Each row comes from the steps of one walk. Every step used is in the known rows, and no mark comes twice. Write the walk behind each row, first mark first.
Known rows
g, c, l, e, q: [ 1.42 -0.86  1.48 -0.58 -3.10 -2.69  0.03  0.55  1.15 -0.55  1.03  0.08
 -0.31 -0.49  0.28 -0.45 -0.26 -0.05  1.34]
l, r, g, c: [-0.83 -0.47 -1.88 -1.45 -1.71  3.47  0.14 -0.40 -0.08  1.02  3.18 -0.71
  0.94  1.08 -0.90  0.24  0.51  0.09 -0.40]
r, g, c, l, e: [-0.44 -0.50  1.33  0.70 -1.52  1.27  0.50 -0.24  0.16 -1.00  1.40 -0.80
  0.23  1.29 -1.00 -0.48 -0.18 -1.23 -0.70]
r, g, c, l, e, q: [-0.16 -1.00  1.34 -0.09 -2.62  0.66  0.45 -0.42  0.88 -0.65  1.69 -0.55
  0.54  1.49 -1.03 -0.56 -0.28 -0.72  0.47]
c, l: [-0.24  0.01  1.66  1.12 -0.73 -8.06 -0.16  0.28 -1.14 -0.80 -1.97 -0.02
 -1.39  1.19  0.44 -0.54  1.24 -0.66  0.21]
g, c: [ 0.87  0.05  0.36 -0.53  0.47 -0.48 -0.98  1.17  2.72 -1.53  2.41 -0.44
  0.91  0.05 -0.95 -0.26 -0.61  0.38  1.42]
r, e, g, c: [ 0.16  0.37  0.39 -0.21  3.78  2.77 -0.80  0.24  2.26 -1.27  0.87 -0.03
  0.23 -0.09 -1.53  0.08  0.15  0.27 -2.32]
q, e, r, g, c, l, v: [-1.09  0.85  0.24 -0.89 -1.74  4.50  0.54 -0.70 -2.29  1.72  1.25 -0.14
  0.24  0.60  0.30  0.27 -0.25  0.48  2.94]
v, g, c: [-0.71  1.60 -0.29  0.12  3.38  0.91 -0.43  0.01 -0.11 -1.05 -2.21  0.65
  0.58 -0.45 -0.07 -0.57 -1.03  0.84  0.41]
g, c, l, r, e: [ 1.47 -0.35  1.56 -0.95 -1.98 -0.75 -0.18 -0.40  0.74 -1.06  2.26 -1.32
 -0.69  0.12 -0.21 -0.24  0.06 -1.34  0.33]
r, g, c, l, v: [ 0.04 -0.31  1.40 -0.37 -1.55  3.34  0.29 -0.64  0.77 -1.60  2.31 -1.21
 -0.14  1.62 -1.41 -0.40 -0.49 -1.73 -0.09]
c, l, r, e: [-0.61 -0.22  1.35 -0.03 -1.65 -4.98  0.30 -0.87 -2.19  0.25 -0.67 -0.61
 -1.88  1.34  0.41  0.03  1.74 -1.07 -1.67]
e, r, g: [-1.99 -0.08 -1.39  1.89  1.32  1.31 -0.32 -0.03  2.32  1.03  1.40 -1.25
  1.69 -0.93 -0.39  0.54 -0.33  0.30  0.44]
e, g, c, l, v: [ 2.48  0.10 -1.73 -1.44  0.56  4.44 -0.57  0.71  1.72 -0.39  0.98  0.53
  0.18 -2.43 -0.15 -0.46 -0.37 -0.09  0.86]
v, l, c: [ 1.25 -0.24 -0.29  1.14  2.12 -6.53  0.16  0.33  0.78 -0.64 -3.13  2.29
 -0.01  0.98  1.52  0.83 -0.46  1.25  0.70]
v, g, c, l, r, e, q: [-0.13  0.82  0.79 -0.89  0.75  0.31  0.11 -1.44 -0.71 -0.47 -1.97  0.21
 -0.33 -0.16  0.30 -0.58 -0.61 -0.04  0.45]
v, l, r, g, c: [-0.12 -1.13 -1.17  0.63  0.03 -2.67  0.22 -0.14 -0.42  0.67 -0.57  0.04
  1.09  2.53  0.01  0.93 -0.26  0.38 -0.08]
v, l, e, g, c: [ 0.17 -0.89 -1.58  1.69  1.92 -2.55  0.25  1.62 -0.48  0.95 -3.36  1.99
  0.85 -0.01  0.90  0.93 -0.50  1.76 -1.21]
g, c, l: [ 1.73 -0.18  1.76 -0.11 -1.39 -3.07 -0.52  0.39  1.47 -1.78  1.37 -0.91
 -0.30  0.04 -0.21 -0.65 -0.28 -1.07  1.60]
q, e, r, g, c, l: [-1.18  0.83  0.30 -0.04 -1.37  1.33  0.33 -0.57 -2.12  1.67  0.76 -0.25
  0.83  0.72  0.31 -0.02 -0.02  0.54  3.28]

Write each row's walk
[-1.93  1.18 -0.78  0.00  0.35 -0.47 -0.19  0.49 -2.02  2.41 -0.24  0.83
  0.95  0.59  0.63  0.40  0.46  2.22  3.16] => q, e, r
[-0.65 -0.45  0.38  0.08 -2.82 -3.97  0.51 -0.90 -2.47  0.61 -0.36 -0.54
 -1.14  1.47  0.37 -0.31  1.51 -1.19 -0.57] => c, l, r, g
[ 1.71 -0.84  1.54 -1.65 -3.11 -1.50 -0.21 -0.61  1.52 -0.67  2.56 -1.02
 -0.38  0.25 -0.26 -0.31 -0.01 -0.85  1.45] => g, c, l, r, e, q
[-0.41  1.32  0.79 -0.13  1.81  1.09  0.15 -1.22 -1.47 -0.83 -2.22 -0.09
 -0.66 -0.29  0.28 -0.48 -0.55 -0.55 -0.68] => v, g, c, l, r, e
[-0.54  0.83  1.21 -0.47 -0.21 -0.56  0.46 -0.65 -2.58 -0.72 -2.79  0.63
 -2.60  0.54  0.78 -0.17  0.31 -0.91 -0.75] => c, l, v, g
[ 0.78  1.14 -0.73 -1.55 -0.26  1.58 -0.14  0.49 -2.44  1.20 -0.35  1.52
  0.60  0.29  0.28 -0.60  0.46  1.48  3.20] => q, e, g, c, l
[-2.42 -0.47 -1.39  1.77 -0.13  3.34  0.69  1.06  0.19  1.94  0.46  0.31
  0.82 -1.94  0.42  0.83 -0.32  1.34 -2.01] => l, e, r, g, c
[-0.16  1.40  0.73  0.39  2.08 -0.80 -0.12 -0.57 -1.01 -1.20 -2.89  0.28
 -0.28 -0.39  0.45 -0.83 -0.80 -0.24  0.54] => v, g, c, l
[-1.41 -0.48  0.78  2.18 -1.80 -3.51  0.88  0.09 -2.05  1.11 -1.84  0.00
 -1.15 -0.78  1.24  0.09  0.80 -0.50 -1.54] => c, l, e, r, g
[ 2.44  0.06 -1.62 -0.58  0.98  1.39 -0.77  0.86  1.93 -0.38  0.49  0.37
  0.79 -2.35 -0.19 -0.75 -0.07  0.04  1.20] => e, g, c, l
[-0.77  1.34 -0.72 -2.26  1.87  8.33  0.03  0.00 -0.27 -0.76 -0.37  1.02
 -1.18 -0.23 -0.23  0.46 -1.22  0.56 -0.63] => l, v, g, c
[ 2.43 -0.13 -2.31 -1.10  0.06  2.56 -0.58  0.55  1.39  0.30  1.11  0.36
  0.78 -2.44  0.02 -0.56  0.14  0.04  1.02] => e, g, c, l, r
[-0.27 -0.23 -0.02  1.26 -0.86 -4.11  0.54  0.87 -2.45  0.88 -3.00  1.38
 -1.38 -1.00  1.24 -0.30  1.31  0.25 -1.70] => c, l, e, g
[-0.01 -0.37  1.51  0.52 -1.09  0.28  0.10 -0.48  0.96 -1.65  1.85 -1.33
  0.44  1.76 -1.41 -0.68 -0.28 -1.59  0.19] => r, g, c, l
[-0.40 -0.30 -0.47  0.59 -0.64  5.04  0.06 -0.65  2.51  0.36  2.82 -1.94
  0.82 -1.68 -0.26  0.47 -1.11 -1.12  0.84] => e, r, g, c, l, v
[ 1.70 -0.38  0.75 -1.03 -2.52 -1.52 -0.24 -0.01  0.66 -0.80  2.21 -1.08
 -0.36 -0.26  0.09 -0.38  0.04 -1.05  1.39] => g, c, l, r
[-1.14  0.03 -2.16 -1.37  1.30  2.52 -0.24 -0.18 -0.53  1.48  1.02  0.36
  0.03  0.18 -0.55  0.68  1.42  0.98 -2.58] => l, r, e, g
[-0.29  0.79  0.49 -0.10  0.59 -0.55  0.26 -0.48 -0.92 -0.29 -3.11  1.09
 -0.13 -0.75  0.75 -0.72 -0.82  0.63  0.72] => v, g, c, l, e, q
[-1.43 -0.92 -1.07  2.93  1.79 -4.85  0.38  1.32 -0.67  1.60 -3.54  1.30
  0.68  0.17  1.36  1.49 -0.42  1.81 -1.22] => v, l, e, r
[-0.93 -0.23 -1.00  1.30  0.63  3.14 -0.34 -0.14  3.29  0.49  2.83 -1.87
  1.93 -1.55 -0.65  0.42 -1.04 -0.24  1.18] => e, r, g, c
[ 0.00 -0.19  0.39 -0.25 -1.19 -3.39  0.23 -0.81 -2.01  0.55 -0.76 -0.28
 -1.61  0.39  0.44 -0.06  1.71 -0.96 -1.62] => c, l, r, e, g
[ 0.48 -0.91 -1.19  0.18  1.64 -1.76 -0.10 -0.07  0.05  0.52 -1.10  0.28
  0.63  1.41  0.13  1.16 -0.09  0.59 -1.17] => v, l, r, e, g, c
[-0.35 -0.06 -1.96 -1.77  0.77  3.88 -0.26 -0.23  0.23  1.08  2.08 -0.09
  0.21 -0.24 -0.69  0.61  0.93  0.67 -2.09] => l, r, e, g, c
[ 1.10 -0.46  1.08  0.51 -1.90 -0.84  0.09  0.56  1.02 -0.40  1.15 -0.74
 -0.33 -1.67  0.60 -0.14 -0.48 -0.67  0.55] => g, c, l, e, r
[ 0.53  0.24  1.11 -0.06  2.83  1.39 -0.59 -0.14  1.71 -1.38  0.47 -0.28
 -0.38 -0.15 -1.27 -0.11  0.28 -0.51 -2.27] => r, e, g, c, l
[ 0.56  0.30  0.98 -0.89  2.47  4.49 -0.36 -0.28  1.52 -1.35  0.90 -0.16
 -0.93 -0.22 -1.22  0.19  0.07 -0.64 -2.66] => r, e, g, c, l, v
[-0.63 -0.79 -1.86  2.14  2.42 -3.98  0.30  1.68 -1.21  1.32 -4.40  2.37
  0.62  0.36  1.07  1.00 -0.02  2.09 -1.76] => v, l, e, g
